What can hang from each mark
fimuz: napobop samom
samom: tose vapogas
povoze: mikav
vapogas: napobop samom
nubaf: mikav
mikav: lenog napobop tose vapogas
napobop: duza tose
lenog: difinu nubaf povoze
difinu: lenog mikav

Each row was made from one small tree. The marks that hang from a mark follow it in brackets, in alphabetical order. Every link used is in the known rows. Write each row's tree.
In the rows, 128 means zero.
Known rows
mikav(lenog(nubaf) napobop(duza) tose): [146 109 135 137 128 123 100 137 122  92 104 101 146 132 138  95 137 155
 154 118 130 112 214 124 110 149 109 114 129 154 119 134 109 117 152 113
 129 121 142 143 159  83 120 166 137 142]
nubaf(mikav(lenog napobop(duza tose) vapogas(samom))): [151  82 118 119 139 159 110 132  88 158 149 107 161 138 120 124 132  90
 142 116 146 107 159 120 157 146 139 134 137 128 108 152 102 115 108 133
 125 137 129 121 136  83 131 161  98 156]
mikav(lenog(nubaf) napobop(tose)): [159 109 136 129 132 138  96 156  98 153 149 118 176 130 133 136 139 145
 139 105 149  89 168 142  94 142 123 118 101 134 109 122 142 110 130 140
 111  80 152 128 152  87 141 184 128 157]
vapogas(napobop(duza) samom(tose)): [137 123 107 144 119 144 179 102 149 104 121 120  96 149 193 146 124 101
 146 158 124 153  74 127 157 117 150 156 140  97 156 128 147  85  98 101
 124 200 115 127 135 179 120 107 113 124]
vapogas(napobop samom(tose)): [141 123  97 150 112 139 189 111 152 125 119 160  89 144 181 156 126 102
 139 149 114 149  75 127 141 110 166 148 115 100 157 117 163  88  94 118
 109 168 111 120 118 181 130 102 120 129]
mikav(lenog(difinu nubaf) napobop(duza) tose vapogas): [138 110 158 144 119 123 100 146 126  78 110 107 170 130 121  81 141 139
 153 121 150 123 249 123 114 155  90  82 145 152 117 153 122 144 152  94
 160 116 139 165 152  55 134 140 142 153]
lenog(difinu nubaf(mikav(tose)) povoze): [115 130 219 124 140 135 162 126 137 142 133 127 118 101 117 138 106 155
  98 122 149 140  71 152 129 144 120  95 133 134 127 144 112 111 167 146
 120 141  99 179  63 131 136 109 125 138]
fimuz(samom(vapogas)): [ 77 115 101 154 108 149 133 117 122 133 142 160  88 126 114 142 137 122
 152 139 190 126  80 122 139  98  95 157 143 139 124 113 120 119 113 126
  89 134 131  97 114 178 139 117 152 105]
difinu(lenog(nubaf povoze) mikav): [108 157 156 117 138  76 133 123 161 190 117 111 121 126 134 141 112 162
  84 116  95 126 101 115 101 139 109 165 118 126 134 118 124 154 161 140
 102  96 157 139 118 161 112 118 133 102]
nubaf(mikav(lenog(difinu) tose vapogas)): [126 120 125 126 131 139 136 121 108 119 126 159 136 124  87 120 138 100
 146 140 126 108 148 125 153 131 141  98 133 148 138 148 113 123 120 139
 128 120 110 118  91 104 145 117 133 145]
povoze(mikav(vapogas(samom(tose)))): [130 115 104 131 126 155 118 118 123 123 113 152 105 123 131 139 123 112
 143 142 124 136 106 120 144 104 132 131 128 127 123 130  81 145 119  98
 139 138 125 114 102 154 139  96 134 124]
difinu(lenog(povoze) mikav(vapogas(samom))): [114 138 124 118 118  87 140 117 167 183 113 125 120 139 128 133 118 123
  86 133  89 128 124 106 134 141 120 171 131 116 132 118 131 176 134 122
 117 108 143 135 134 150 110 104 132 109]
nubaf(mikav(lenog(povoze))): [129 113 134 119 137 150 125 118 129 168 125 159 133 133 111 147 136 117
 123 139 117  93  92 145 133 133 163 121 109 127 135 131 104 107 132 166
  98 147 101 113  93 140 135 151 119 128]
napobop(tose): [130 133 112  99 142 137 122 125  93 126 170 114 126 119 110 158 126 112
 136 130 138  98  53 157 163 118 123 144 109 117 121 101 157 103  94 134
 128 113 145  97 155 143 128 161 138 128]
mikav(lenog tose vapogas): [137 125  86 137 120 134 112 115 141  81 109 145 134 138  94 113 156 114
 154 151 103 111 190 116 128 130 134  88 120 149 143 116 141 147 115 126
 148 111 117 114 144  96 132 137 153 130]
napobop(duza): [111 142 121 106 136 140 103 109 116 101 123 108 118 126 124 134 128 113
 144 141 123 111  80 134 175 131 114 154 129 119 126 117 126 114 119 115
 129 172 145 107 159 158 115 147 129 106]
fimuz(napobop samom): [ 45 159 104 106 133 129 130 113 132 124 108 161 100 118 130 147 144 112
 148 137 197 115  84 132 147 102 146 168 133 130 116 100 146  92 116 131
 129 141 109  94 105 197 133 119 138  94]
samom(tose vapogas(napobop)): [125 110 105 209 126 149 163 114 145 111 146 171  71 146 144 135 137 116
 132 158 100 154  88 145 124 101 146 130 122 106 169 130 144 119 101 130
  97 171 141  98 114 182 123  95 157 122]
samom(vapogas): [107 108 104 164 123 156 127 118 107 127 159 160  95 131 115 135 138 124
 133 137 114 125  84 131 137 109 121 142 121 117 133 116 125 134 112 126
 104 144 142 104 134 163 132 120 157 118]
povoze(mikav(lenog(nubaf) napobop tose vapogas(samom))): [165 101 112 132 117 140 105 144 109 115 106 140 138 129 143 103 127 148
 150 113 137 136 214 105  97 121 127 100 131 150 107 138  74 142 144 101
 145 101 118 144 123  84 140 118 126 149]
nubaf(mikav(lenog(difinu) napobop tose vapogas)): [136 103 127 133 132 131 124 148 103 122 116 168 140 119  96  99 135 104
 146 120 130 104 200 130 149 139 137 104 126 151 118 153 115 120 126 142
 121 106 119 113 103  75 142 135 130 163]
difinu(mikav(vapogas)): [107 145  98 113 126  98 105 122 148 122 122 141 134 124 107 123 132 115
 147 128 103 116 120 114 153 113 133 156 121 129 122 109 141 163 136 129
 133 113 168  91 141 136 111 123 136 108]
vapogas(napobop(duza)): [132 169 105 105 126 128 138 119 131  89 125 115 119 134 154 139 125 116
 140 140 116 140  78 137 150 120 149 149 125 106 143 117 165  94 102 137
 136 186 117 105 156 168 120 138 104 105]
difinu(lenog(nubaf povoze)): [117 143 152 128 140 121 128 116 148 184 110 120 108 126 124 162 117 154
  74 123 103 133  97 126  99 150 111 132 102 122 137 115 136 144 134 148
 101 114 119 146 117 162 132 123 141 103]
povoze(mikav(napobop tose vapogas(samom))): [145 108  95 118 124 138 113 146 104  98 108 150 105 116 129 102 107 127
 143 118 126 143 175 112 141 107 125 135 132 137 100 129  89 137 123 100
 151 114 116 119 130 104 131 111 125 138]
povoze(mikav(lenog napobop tose vapogas)): [158 114  92 122 122 133  84 155 110  90 101 157 134 126 114  96 129 134
 151 126 119 112 214 125 118 113 129 106 123 150 111 132  86 142 131 113
 148 101 121 106 135  88 135 132 131 142]
nubaf(mikav): [114 124 113 108 153 144 124 117 102 151 129 159 106 111 107 147 123 106
 135 118 118 113  64 130 169 118 153 144 110 130 127 127 115 102 119 160
  98 137 121  86  93 155 139 136 125 120]

Which tree is each row?
[155 138  90 103 117 139 185 126 106 128 169 116 122 143 176 165 120 104
 135 134 135 140  49 130 146 113 159 154 123 100 140 108 179  77  78 126
 125 145 105 123 153 151 132 132  94 137] : vapogas(napobop(tose) samom)
[128 131 139 135 118  93 121 120 179 114 115 114 149 138 113 105 141 152
 133 135  97 124 171 114  99 129 131 108 134 145 133 119 126 171 170 134
 146 108 145 141 131  99 102 132 143 121] : difinu(mikav(lenog(nubaf povoze) tose vapogas))
[132 128 120 140 121 150  90 115 143 135 118 132 168 137 110 143 161 131
 141 123 120 120 170 110  91 134 132  87 111 138 138 124 139 163 132 138
 137 111 128 133 126 113 148 141 144 123] : mikav(lenog(nubaf) vapogas)
[147 115 179 118 128 132 101 158  86 133 158  87 197 128 142 123 138 140
 143 115 183  83 160 156 120 156  88 114 127 131 107 150 122  96 135 103
 130 110 162 156 160  86 142 175 119 169] : mikav(lenog(difinu nubaf) napobop(duza tose))
[122 135 150 120 119 101 119 125 166 154 123 126 159 141 135 131 143 152
 131 137 112  96 117 131  98 126 134 134 114 129 128 117 120 140 173 136
 117 114 156 134 124 137 113 147 129 124] : difinu(mikav(lenog(nubaf povoze)))
[136 114 125 106 140 136  92 147  90 113 149  93 141 118 127 119 115 116
 138 118 147 102 120 153 168 136 109 158 124 118 101 117 139 102 108 124
 125 132 158 102 186 111 116 179 122 136] : mikav(napobop(duza tose))
[122 139 153 125 152 119 145 114 139 181 113 123  91 121 112 147 111 150
  73 112 103 146  97 124 112 149 124 128 118 133 143 132 116 132 144 163
  94 115 108 144  93 148 131 117 134 112] : difinu(lenog(nubaf(mikav(tose)) povoze))
[150 145  85 105 122 137 140 122 114  70 116 117  97 128 149 112 107 124
 148 138 120 167 120 111 146 104 139 124 158 127 130 131  96 122 113 100
 170 165  98 124 134 132 124  99 107 121] : povoze(mikav(tose vapogas(napobop(duza) samom)))
[121 137  97 156 123 148 143 120 114  97 161 130  99 140 150 124 132 121
 132 140 111 154  77 136 133 108 135 144 140 103 152 127 139 115 105 128
 123 186 133 112 155 169 121 122 125 110] : samom(vapogas(napobop(duza)))
[157 148  86 121 118 142 122 128 132 109 144 128 173 147 119 145 157 102
 143 146 114 117 145 132 107 123 157  98 115 119 146 119 178 128  84 147
 152 124 108 113 159 105 137 149 113 130] : mikav(lenog vapogas(napobop(tose)))
[ 56 136 121 132 136 145 136 111  93 113 176  99 102 132 131 134 143 114
 143 140 217 123  60 138 154 105 113 167 180 116 116 123 121  90 108 104
 145 172 135 108 139 184 121 126 132 104] : fimuz(napobop(duza tose) samom(vapogas))
[122 141 150 133 149 124 138 112 141 173 110 122  98 118 104 141 112 147
  70 113  97 160 118 114 108 153 124 115 123 135 142 133 119 154 138 165
 107 115 104 143  95 132 133 109 137 105] : difinu(lenog(nubaf(mikav(tose vapogas)) povoze))
[131 109  93 139 125 123 102 144 131  80 102 150 108 115  99  96 122 114
 137 117 107 138 212 117 147 127 126 119 121 142 107 110 157 154 116 134
 141 105 129 105 156  81 120 139 150 129] : mikav(napobop tose vapogas)
[145 154 126 132 114  86 141 129 187 104 115 116 149 141 134 107 140 149
 134 137  92 143 167 112  85 122 148 104 139 137 147 121 145 158 161 142
 149 120 129 142 131 105  99 123 122 120] : difinu(mikav(lenog(nubaf povoze) tose vapogas(napobop)))
[ 55 133 106 136 129 143 144 121  97 129 176 135 101 126 124 146 149 114
 140 134 211 118  59 139 141  96 125 163 153 119 116 108 141  97 103 123
 128 139 129  98 123 186 133 121 139 112] : fimuz(napobop(tose) samom(vapogas))
[125 155 151 125 154 127 134 110 146 177 115  98 115 127 126 148 111 140
  69 113 106 168 104 115 103 155 131 124 129 121 148 145 130 146 130 168
 118 150 100 151 108 145 129 117 110  97] : difinu(lenog(nubaf(mikav(vapogas(napobop(duza)))) povoze))
[163 155  97 120 124 134 120 129 124  79 110 136 136 129 133 120 133 152
 151 130 113 150 163 115  81 113 146  80 132 142 141 138 102 136 130 126
 163 122 102 126 114 113 139 112 122 127] : povoze(mikav(lenog(nubaf) tose vapogas(napobop)))
[147  72 142 174 111 158  96 126 147 141 102 108 164 149 153 113 152 119
 142 122 142 131 227 106 104 152 115 110 133 130 120 149 111 152 139  97
 135 134 142 161 140  86 132 139 139 148] : mikav(lenog(nubaf) napobop(duza) vapogas(samom(tose)))
[111 124 142 118 109  90 143 151 124 108 127 150 134 118 132  98 116 115
 145 130 140 113 157 127 169 124 111 153 138 132 112 129 142 135 142  88
 137  98 164 132 133 110 123 105 137 152] : lenog(difinu(mikav(napobop tose vapogas(samom))))
[131 164  92 102 128  73 155 118 127 151 142  87 131 142 149 131 117 107
 109 127 100 140 111  98 147 132 124 185 149 114 144 129 149 148 104 109
 134 117 160 117 166 139 113 113 106 119] : difinu(lenog mikav(vapogas(napobop(duza tose) samom)))
[132 126 164 123 155 124 126 133 118 207 132 111 118 114 119 153 105 147
  66  99 123 134 102 136 107 155 120 136 110 125 127 130 127 126 129 166
  89  97 120 141 109 128 131 140 124 121] : difinu(lenog(nubaf(mikav(napobop(tose))) povoze))
[107 131 223 124 118 104 116 146 166 140 123  97 167 113 132 107 115 162
 105 120 151 137 138 145 117 148  98 122 140 122 105 142 132 160 184 116
 146 129 153 180 122 112 114 119 120 133] : lenog(difinu(mikav(napobop(duza) vapogas)) nubaf povoze)
[130 141  91 112 133 135 105 126 112  78 111 145 100 113 104 116 118 128
 147 137 113 139 129 122 144 101 130 113 131 142 122 124  91 149 125 112
 157 125 116 100 121 130 132 107 138 115] : povoze(mikav(tose vapogas))
[144 135 130 114 115 147 140 118 155  92 113 109 105 131 145 121 107 140
 113 155 115 160 103 135 129 114 138 117 149 111 128 126 101 132 131 118
 168 183  80 155 135 140 110 108 104 108] : lenog(povoze(mikav(tose vapogas(napobop(duza) samom))))
[134 127 161 127 155 130 122 129 127 201 132 109 122 115 105 149 114 141
  66  97 116 146 122 128 107 156 119 127 116 127 123 135 131 149 126 169
 104  97 119 142 112 118 135 133 124 124] : difinu(lenog(nubaf(mikav(napobop(tose) vapogas)) povoze))
[113 135 158 102 121  88 131 162 100 131 152 144 156 110 129 121 117 123
 139 129 152  85 101 158 171 121 109 167 121 120 104 126 150 107 130 104
 117  90 186 112 140 129 128 138 130 158] : lenog(difinu(mikav(napobop(tose))))
[136 130 221 111 129 139 123 162 116 150 144 116 150 103 140 136 101 173
  96 116 176 123  89 176 101 132 103 106 122 120 100 140 103 119 163 115
 135 114 123 180 104 123 141 124 115 148] : lenog(difinu nubaf povoze(mikav(napobop(tose))))
[133 134 102 150 128 148 148 124  95  99 190 105 110 144 146 131 130 119
 134 137 125 150  58 142 136 110 127 144 147 105 148 128 146 106  94 128
 128 174 139 111 169 154 120 136 122 122] : samom(vapogas(napobop(duza tose)))
[136 121 123 125 124  72 116 148 137 118 114 134 147 129 139  95 131 159
 161 110 114 102 192 117 111 126 124 142 120 150 118 121 120 129 167 124
 112  80 174 115 139  95 112 151 140 144] : difinu(mikav(lenog(nubaf) napobop tose))
[118 153 160 123 141 122 163 128 111 115 134 135 126 102 121 129 116 132
 126 107 139 165 106 125 130 130 136  94 135 139 138 155 138 119 141 146
 136 128 109 148  72 121 151  97 122 136] : lenog(difinu nubaf(mikav(tose vapogas(napobop))))
[146 111 148 151 115 122 113 153 130  99 107 143 165 125 111  95 145 137
 143 118 138 120 252 122 100 146 107  76 125 158 115 144 142 148 145 110
 145  81 129 155 132  56 145 131 149 165] : mikav(lenog(difinu nubaf) napobop tose vapogas)
[141 150 110 125 106  86 138 129 183  93 114 133 145 147 129 104 143 132
 137 154  86 125 164 123 109 118 151 118 130 132 145 118 153 151 140 139
 150 126 128 127 144 109 100 127 124 122] : difinu(mikav(lenog(povoze) tose vapogas(napobop)))
[151 109 127 159  94 162 144 105 197 121 111 117 145 169 155 139 153 103
 127 176 116 135 153 133 108 134 154  97 136 103 159 134 142 135 109 116
 150 190  88 167 140 131 119 119 115 131] : mikav(lenog(povoze) vapogas(napobop(duza) samom(tose)))
[134 120 127 125 151 126 133 126  92 202 139 115 118 119 120 152 112 125
  91  84 122 144 128 101 127 152 120 145 123 130 123 136 125 137 112 145
  97  85 134 131 113 121 148 126 125 132] : difinu(lenog(nubaf(mikav(napobop(tose) vapogas(samom)))))
[120 116 223 127 138 141 137 148 129 177 129 138 140 102 127 138 108 152
  90 107 160 132  96 156 118 148 125 110 116 125 109 149 118 114 170 152
 107 131 111 173  69 124 143 125 116 145] : lenog(difinu nubaf(mikav(napobop)) povoze)
